Every row comes from one small tree of marks. The marks that hang from a mark follow it in brackets, in alphabetical order. Every link used is in the known rows. Which tree was each row made from?
Known rows
razuban[binaz[morub] vosum[laga totif]]: [-3.29 -3.47 -1.88  1.40 -0.62  0.03  1.87 -0.85  0.07  1.59  2.63 -0.26
  2.64 -1.05 -3.53  2.17 -0.60 -2.11  0.32 -0.37 -2.61 -1.30  2.76]
morub[binaz[razuban[vosum[laga totif]]]]: [-1.06 -3.15 -0.94  1.76  1.43 -0.06  0.57 -0.92 -0.05  1.08  3.07 -0.25
 -0.98  2.71 -2.49  1.41  1.51  0.81  0.73 -0.41  0.37 -0.95  0.55]
bogog[binaz[morub[vosum] razuban]]: [ 2.02 -3.85 -0.05  2.24 -0.28  3.07 -2.86 -1.57  3.64 -2.53  0.40  3.30
 -6.31 -0.87 -4.40 -2.15  0.12  0.69 -1.14 -5.39 -1.17 -3.73  2.38]
vosum[laga morub totif[gemiz]]: [-1.12  3.92  0.70  0.02  1.82 -2.22  4.10  1.24 -0.18 -0.30 -5.93 -1.93
  4.11 -2.57  1.53 -2.26 -0.92  2.10 -0.08  4.96 -1.43  4.88  0.20]
razuban[binaz vosum[morub]]: [ 1.58  0.16 -1.65 -2.34 -1.01 -1.72 -0.83 -0.42 -1.59  0.41  4.41  0.47
  2.31 -1.41  2.88  5.31  1.72 -1.71  1.04 -2.54 -1.57 -0.22  0.30]
razuban[vosum]: [ 0.23  2.00  0.38 -0.93 -2.07  2.85 -0.47 -0.19 -1.80 -1.34  2.63  0.06
 -1.95  0.04  1.21  2.75 -1.59 -0.25 -0.09  2.41 -0.27 -0.48 -2.56]
totif[vosum[morub]]: [ 3.13  3.55  4.75 -2.20 -2.03 -2.83 -2.62  1.08  0.74  0.56 -1.30 -1.17
  0.57  1.65  4.25 -0.82 -0.85 -2.53 -1.51 -1.98  3.51 -1.22 -4.51]
totif[gemiz vosum[morub]]: [ 3.50  5.07  3.24 -0.95 -1.29 -3.48  0.30  0.73  0.99  0.14 -5.39 -2.10
  0.50  0.75  4.01 -1.72 -0.63  1.01 -0.66 -2.27  1.91 -0.53 -2.53]
morub[binaz vosum]: [ 1.22 -0.30 -1.40  0.85 -0.49 -0.69 -1.47  1.08 -0.76  0.41  2.51 -0.39
 -3.23  2.10 -0.89  2.49 -0.14  3.26 -0.22 -2.56  1.78 -1.86  0.20]
razuban[binaz vosum[laga morub]]: [-0.18 -1.19 -1.60 -1.01 -0.66 -3.07  0.92 -0.50 -2.13  3.43  3.44  1.47
  4.68 -1.79  1.56  4.71  1.88 -2.50  0.58  2.03 -1.51  0.72  1.54]
vosum[morub]: [ 3.26  3.20  2.79 -2.28 -0.66  0.07 -2.46  0.69 -0.74 -2.41 -0.09  0.28
  0.24 -1.06  3.58  0.79  0.37 -0.50  0.07 -0.80  2.34  1.60 -3.01]
morub[binaz[razuban] vosum[totif[gemiz]]]: [ 0.49 -1.05 -4.72  1.97  0.95 -1.68  2.03 -0.55  2.15 -0.55 -0.98 -3.30
 -3.48  2.71 -2.18  0.07  0.10  6.18  0.45 -4.78 -2.39 -0.54  1.77]
bogog[binaz[razuban]]: [ 0.71 -1.35  3.12  0.80  1.75  3.91 -2.35 -0.12  2.42 -3.58  0.89  3.59
 -5.87  0.07 -0.43 -1.78  0.31 -1.22 -0.88 -1.64  1.95 -2.80 -0.96]
binaz[morub razuban]: [ 3.54 -3.90  2.00  2.27 -2.01  3.03 -3.14 -3.15  2.70 -3.46  0.20  0.43
 -4.03  1.61 -4.43 -1.38  1.33 -0.38  0.45 -6.95  2.35 -2.85 -0.37]
totif[vosum[laga morub]]: [ 1.15  2.16  4.96 -0.76 -1.68 -4.05 -0.90  1.13 -0.03  3.34 -2.22 -0.11
  3.23  1.29  3.00 -1.13 -0.22 -3.15 -1.89  2.32  3.19 -0.43 -3.17]
laga[vosum[morub]]: [ 0.96  2.66  2.20 -4.13 -0.37  0.73 -2.84  1.68 -3.07 -0.09 -1.31  1.68
  2.68 -0.55  6.11 -1.64  1.16 -4.88  1.33  2.17  5.20  1.67 -1.82]
bogog[binaz[morub razuban[vosum[laga]]]]: [ 0.01 -4.72  0.48  2.71  0.50  3.43 -1.39 -2.25  2.13 -0.80  1.30  4.58
 -3.68 -1.31 -5.35 -1.68  0.53 -1.06 -0.72 -0.92 -1.37 -3.30  3.16]
laga[vosum]: [-0.94  2.01  2.85 -2.65 -0.41  3.07 -2.30  1.95 -2.86 -0.78 -0.83  1.40
  0.23  1.07  4.79 -1.80 -0.23 -5.21  1.06  3.26  6.83 -0.56 -2.57]
vosum[totif]: [-1.84  3.23  3.02 -1.15  0.75  3.14  0.13  1.91  0.86 -4.54 -0.83 -2.41
 -2.16  0.66  1.81 -1.15 -3.07 -0.07 -0.59  0.73  1.79  0.42 -4.43]
razuban[vosum[laga morub totif[gemiz]]]: [-1.48  3.33 -2.26 -0.46  0.19 -1.28  4.33 -0.01 -1.40  1.05 -2.50 -1.59
  3.64 -2.92  1.11  0.53 -1.20  2.28  0.07  5.80 -5.03  4.25  0.50]
vosum[morub[binaz] totif[gemiz]]: [ 0.94  3.56  0.28 -1.19  2.90 -1.57  1.39  1.57  0.23 -2.43 -2.79 -2.69
  0.79 -0.61  1.95 -1.05  0.21  4.17  1.08 -3.07 -0.27  2.76 -0.10]
laga[vosum[morub totif]]: [-1.02  3.51  1.20 -4.63  0.85  0.89 -1.29  2.44 -2.07 -1.05 -2.39 -0.38
  3.36 -0.61  6.10 -3.12 -0.31 -4.17  1.11  2.18  3.20  2.81 -2.21]
morub[binaz vosum[laga]]: [-0.55 -1.72 -1.49  2.25 -0.26 -2.11  0.27  1.21 -1.49  3.26  1.60  0.45
 -0.85  1.81 -2.13  2.17  0.28  2.50 -0.65  2.07  1.81 -1.05  1.51]

Which tree is each row?
[-0.02 -0.94 -1.96 -0.08 -0.64 -0.55  1.39 -1.91  0.52  0.65  0.49 -0.79
  1.68 -0.21 -0.18  0.35  0.87 -0.09  0.05  2.20 -3.79  2.15 -0.35] | binaz[razuban[vosum[laga morub totif]]]
[ 1.01  1.25  1.77 -3.44  0.98 -0.07 -3.30  1.97 -3.38  1.14  0.03  2.03
  2.66  0.75  4.93 -1.07  2.43 -3.94  1.89  0.16  6.21  0.84 -0.35] | laga[vosum[morub[binaz]]]
[ 1.07 -3.75  0.46  1.95  0.16  4.45 -2.72 -2.36  2.52 -2.51  1.94  4.00
 -5.45 -0.99 -4.17 -1.43  0.40 -0.50 -0.47 -3.87 -1.56 -3.72  2.13] | bogog[binaz[morub razuban[vosum]]]
[-0.29  0.23  0.21 -3.31  2.03 -0.27 -1.64  1.28 -1.10  0.35 -1.01 -0.03
  2.85  1.09  4.15 -2.64  2.16 -3.29  1.95 -0.99  3.18  1.61 -0.11] | laga[vosum[morub[binaz[razuban]] totif]]
[ 3.08 -4.10 -0.93  2.03 -2.97  2.92 -2.00 -4.05  1.52 -1.65  2.04  0.53
 -3.16  0.95 -4.68  0.29  1.10 -0.12  0.64 -5.20 -1.41 -2.39  0.92] | binaz[morub razuban[vosum]]
[-1.58 -3.51 -3.44  2.54  0.88 -2.33  1.80 -0.17  1.20  2.64  0.67 -1.69
 -0.62  2.56 -3.49  0.21  0.54  3.26 -0.53 -0.14 -1.62 -0.15  1.89] | morub[binaz[razuban] vosum[laga totif]]
[-2.11  0.65 -1.59 -0.87  1.05 -1.62  1.77  0.34 -2.07  2.55  1.51 -0.48
  3.85 -1.07 -0.01  1.67  0.10  0.89  0.27  4.16 -3.08  2.89  0.89] | razuban[vosum[laga morub[binaz] totif]]
[ 1.55  0.05 -2.04 -1.31 -0.78  0.47 -0.13 -1.94  1.31 -1.76  1.26 -1.51
 -0.27  0.15  1.02  0.75  0.68  0.48  0.47 -1.45 -3.59  1.48 -1.50] | binaz[razuban[vosum[morub totif]]]
[-1.50  2.58  2.02 -1.16  1.19 -1.49  1.65  1.53 -0.35  0.01 -2.62 -1.06
  4.35 -1.87  1.79 -1.60 -0.68 -0.80 -0.70  5.16 -0.45  4.19 -1.67] | vosum[laga morub totif]
[-2.46 -0.26 -2.40 -1.43  0.39 -2.75  2.37  0.13 -1.05  2.48  2.38 -0.61
  5.34 -2.09  1.42  3.55  0.57 -1.90  0.33  2.23 -3.74  1.93  1.38] | razuban[binaz vosum[laga morub totif]]
[-1.06  1.96  0.83 -4.00  2.00  0.00 -1.75  2.49 -2.37  0.19 -0.81  0.09
  3.36  0.38  4.95 -2.44  1.05 -3.47  1.74  0.45  4.04  1.95 -0.74] | laga[vosum[morub[binaz] totif]]
[-1.20 -4.16 -1.04  2.07 -1.61 -0.17  0.59 -1.50 -1.01  2.40  3.53  1.63
  1.87 -0.75 -3.62  3.66  0.80 -2.50  0.46 -0.50 -0.52 -2.35  3.09] | razuban[binaz[morub] vosum[laga]]
[-0.07 -1.46  0.91  0.57  1.15  3.75 -1.68 -0.92  1.73 -2.26  2.33  3.67
 -5.10 -0.36 -0.81 -0.43  0.03 -0.89 -0.70 -0.27 -0.87 -2.52 -0.08] | bogog[binaz[razuban[vosum]]]
[ 3.20  2.14  4.43 -1.69 -0.77 -3.54 -3.19  1.43  0.46  1.70  0.15 -0.84
  0.73  2.85  3.26 -0.21  0.69 -1.54 -0.89 -3.98  4.31 -2.14 -2.92] | totif[vosum[morub[binaz]]]
[-0.93  4.56  0.22 -3.81  1.32  0.45  0.70  1.92 -1.74 -1.12 -5.09 -1.11
  3.08 -1.23  5.79 -3.74 -0.41 -1.93  1.43  2.19  2.10  3.24 -0.87] | laga[vosum[morub totif[gemiz]]]
[-2.80 -0.86 -2.15  1.63  0.93 -1.65  1.84  1.61 -0.49  2.53  0.47 -1.46
 -0.14  1.45 -2.33  0.76 -1.17  3.12 -0.84  2.14 -0.51  0.18  1.04] | morub[binaz vosum[laga totif]]
[ 0.18 -0.12 -0.83 -0.20 -0.16 -1.81  0.32 -0.24 -3.26  3.62  2.54  1.59
  3.07 -0.95 -0.13  3.23  1.47  0.44  0.54  3.96 -0.97  1.63  1.01] | razuban[vosum[laga morub[binaz]]]
[-0.06 -2.20 -0.85  0.80  0.94  0.93 -0.60 -0.90  0.37 -0.67  3.55 -0.95
 -2.46  3.09 -1.54  1.62  1.34  1.30  1.01 -3.30  0.48 -1.36 -0.20] | morub[binaz[razuban[vosum[totif]]]]
[-0.38 -0.40 -1.71  2.83 -1.78  0.62  1.79 -0.65  1.36 -0.60 -3.86 -1.62
 -1.03 -1.32 -4.50 -1.87 -2.40  3.25 -0.87 -0.60 -2.07 -0.08  1.98] | binaz[morub[vosum[laga totif[gemiz]]]]
[ 2.02  1.21 -0.85 -1.86 -0.67 -0.42 -1.48 -0.16 -2.42  0.60  3.63  0.49
  0.48 -0.42  1.48  3.53  1.24  0.98  0.80 -0.58 -1.20  0.77 -0.31] | razuban[vosum[morub[binaz]]]
[-0.21  3.08  4.08  2.05 -0.83 -2.58  2.77  1.08  0.52  2.31 -5.76 -1.45
  0.42  2.06  1.00 -2.35 -1.93 -0.02 -1.50  3.48  3.35 -1.64 -1.82] | totif[gemiz vosum[laga]]
[ 0.16 -1.93  0.30  0.53  1.39  1.49 -0.72 -1.09  1.16  0.15  1.43  4.29
 -1.92 -1.88 -0.87 -0.56  1.37 -1.21 -0.75  1.85 -2.04 -0.54  1.21] | bogog[binaz[razuban[vosum[laga morub]]]]
[-0.56 -1.17 -1.03  2.07 -2.00  1.00  0.23 -0.55  1.18 -0.48 -1.75 -1.03
 -1.01 -0.96 -4.36 -1.35 -2.30  1.65 -1.26 -0.46 -1.26 -0.44  0.86] | binaz[morub[vosum[laga totif]]]
[ 0.76 -4.72 -0.05  3.39  0.02  2.27 -1.79 -1.78  3.10 -0.71 -0.25  4.02
 -4.61 -1.26 -5.05 -2.53  0.40  0.11 -1.58 -2.51 -1.29 -3.19  3.33] | bogog[binaz[morub[vosum[laga]] razuban]]
[-2.38  2.72 -2.60  1.57 -0.63 -0.83  4.52  1.07  0.37  0.42 -4.30 -2.56
 -0.16 -0.97 -0.49 -0.91 -3.24  3.77 -1.35  4.81 -2.60  1.90  0.06] | morub[vosum[laga totif[gemiz]]]
[ 0.24 -3.89 -0.22  2.19  0.61 -0.04 -0.47 -1.37 -0.94  1.80  3.72  1.13
 -1.20  2.78 -2.86  2.16  2.43  0.43  0.88 -0.44  1.82 -1.64  1.09] | morub[binaz[razuban[vosum[laga]]]]
[-2.31 -1.96 -0.75  0.49 -0.77 -0.72  1.60 -0.19 -2.02  2.66  3.94  1.20
  2.18 -0.22 -0.12  4.68  0.40 -2.96  0.23  3.22  0.08 -1.29  0.92] | razuban[binaz vosum[laga]]
[-3.60  2.96  1.68  1.63  1.62  0.96  4.99  1.50  0.15 -1.15 -5.15 -2.29
  0.82 -0.64 -0.17 -2.43 -2.85  1.78 -0.37  6.33  0.38  2.26 -1.03] | vosum[laga totif[gemiz]]
[ 0.78 -1.06  1.06  1.42 -0.13  3.67 -2.91  0.16  1.89 -2.61  0.10  3.40
 -5.59 -2.09 -3.10 -1.66 -1.58  0.66 -1.61 -3.08 -0.18 -3.51  1.51] | bogog[binaz[morub[vosum]]]
[ 1.59  0.05  0.24 -1.53  2.29 -1.38 -1.17  0.21  1.34 -2.09  0.56 -1.84
  0.52  1.21  1.29 -0.66  1.75  1.52  0.77 -4.79  0.19  1.80 -0.90] | vosum[morub[binaz[razuban]] totif]
[-1.24 -1.02 -3.02  0.79 -0.41  0.92  2.04 -1.20  0.87 -1.74  0.96 -2.04
  0.02 -1.24 -2.31  1.96 -0.91  1.02  0.93 -5.01 -3.38 -1.81  2.56] | razuban[binaz[morub] vosum[totif[gemiz]]]
[-0.01  3.06 -2.83 -1.53  1.04 -0.89  2.04  0.10 -1.26 -0.55 -0.04 -2.22
  1.01 -1.21  1.43  1.62 -0.36  3.95  0.96 -0.47 -3.91  2.34  0.62] | razuban[vosum[morub[binaz] totif[gemiz]]]
[-2.59  1.60 -1.72  0.83 -1.07 -0.23  2.51  1.35  0.17  0.56 -1.77 -1.92
 -0.15 -0.27 -0.29 -0.35 -3.19  1.61 -1.67  5.09 -1.59  1.41 -1.22] | morub[vosum[laga totif]]
[ 0.88 -4.51 -2.55  3.18 -2.17  0.34  0.29 -2.74  3.31 -0.54 -1.53 -1.10
 -1.83  0.71 -5.95 -2.11 -0.08  1.68 -0.67 -3.16 -2.56 -0.86  1.99] | binaz[morub[vosum[laga totif]] razuban]
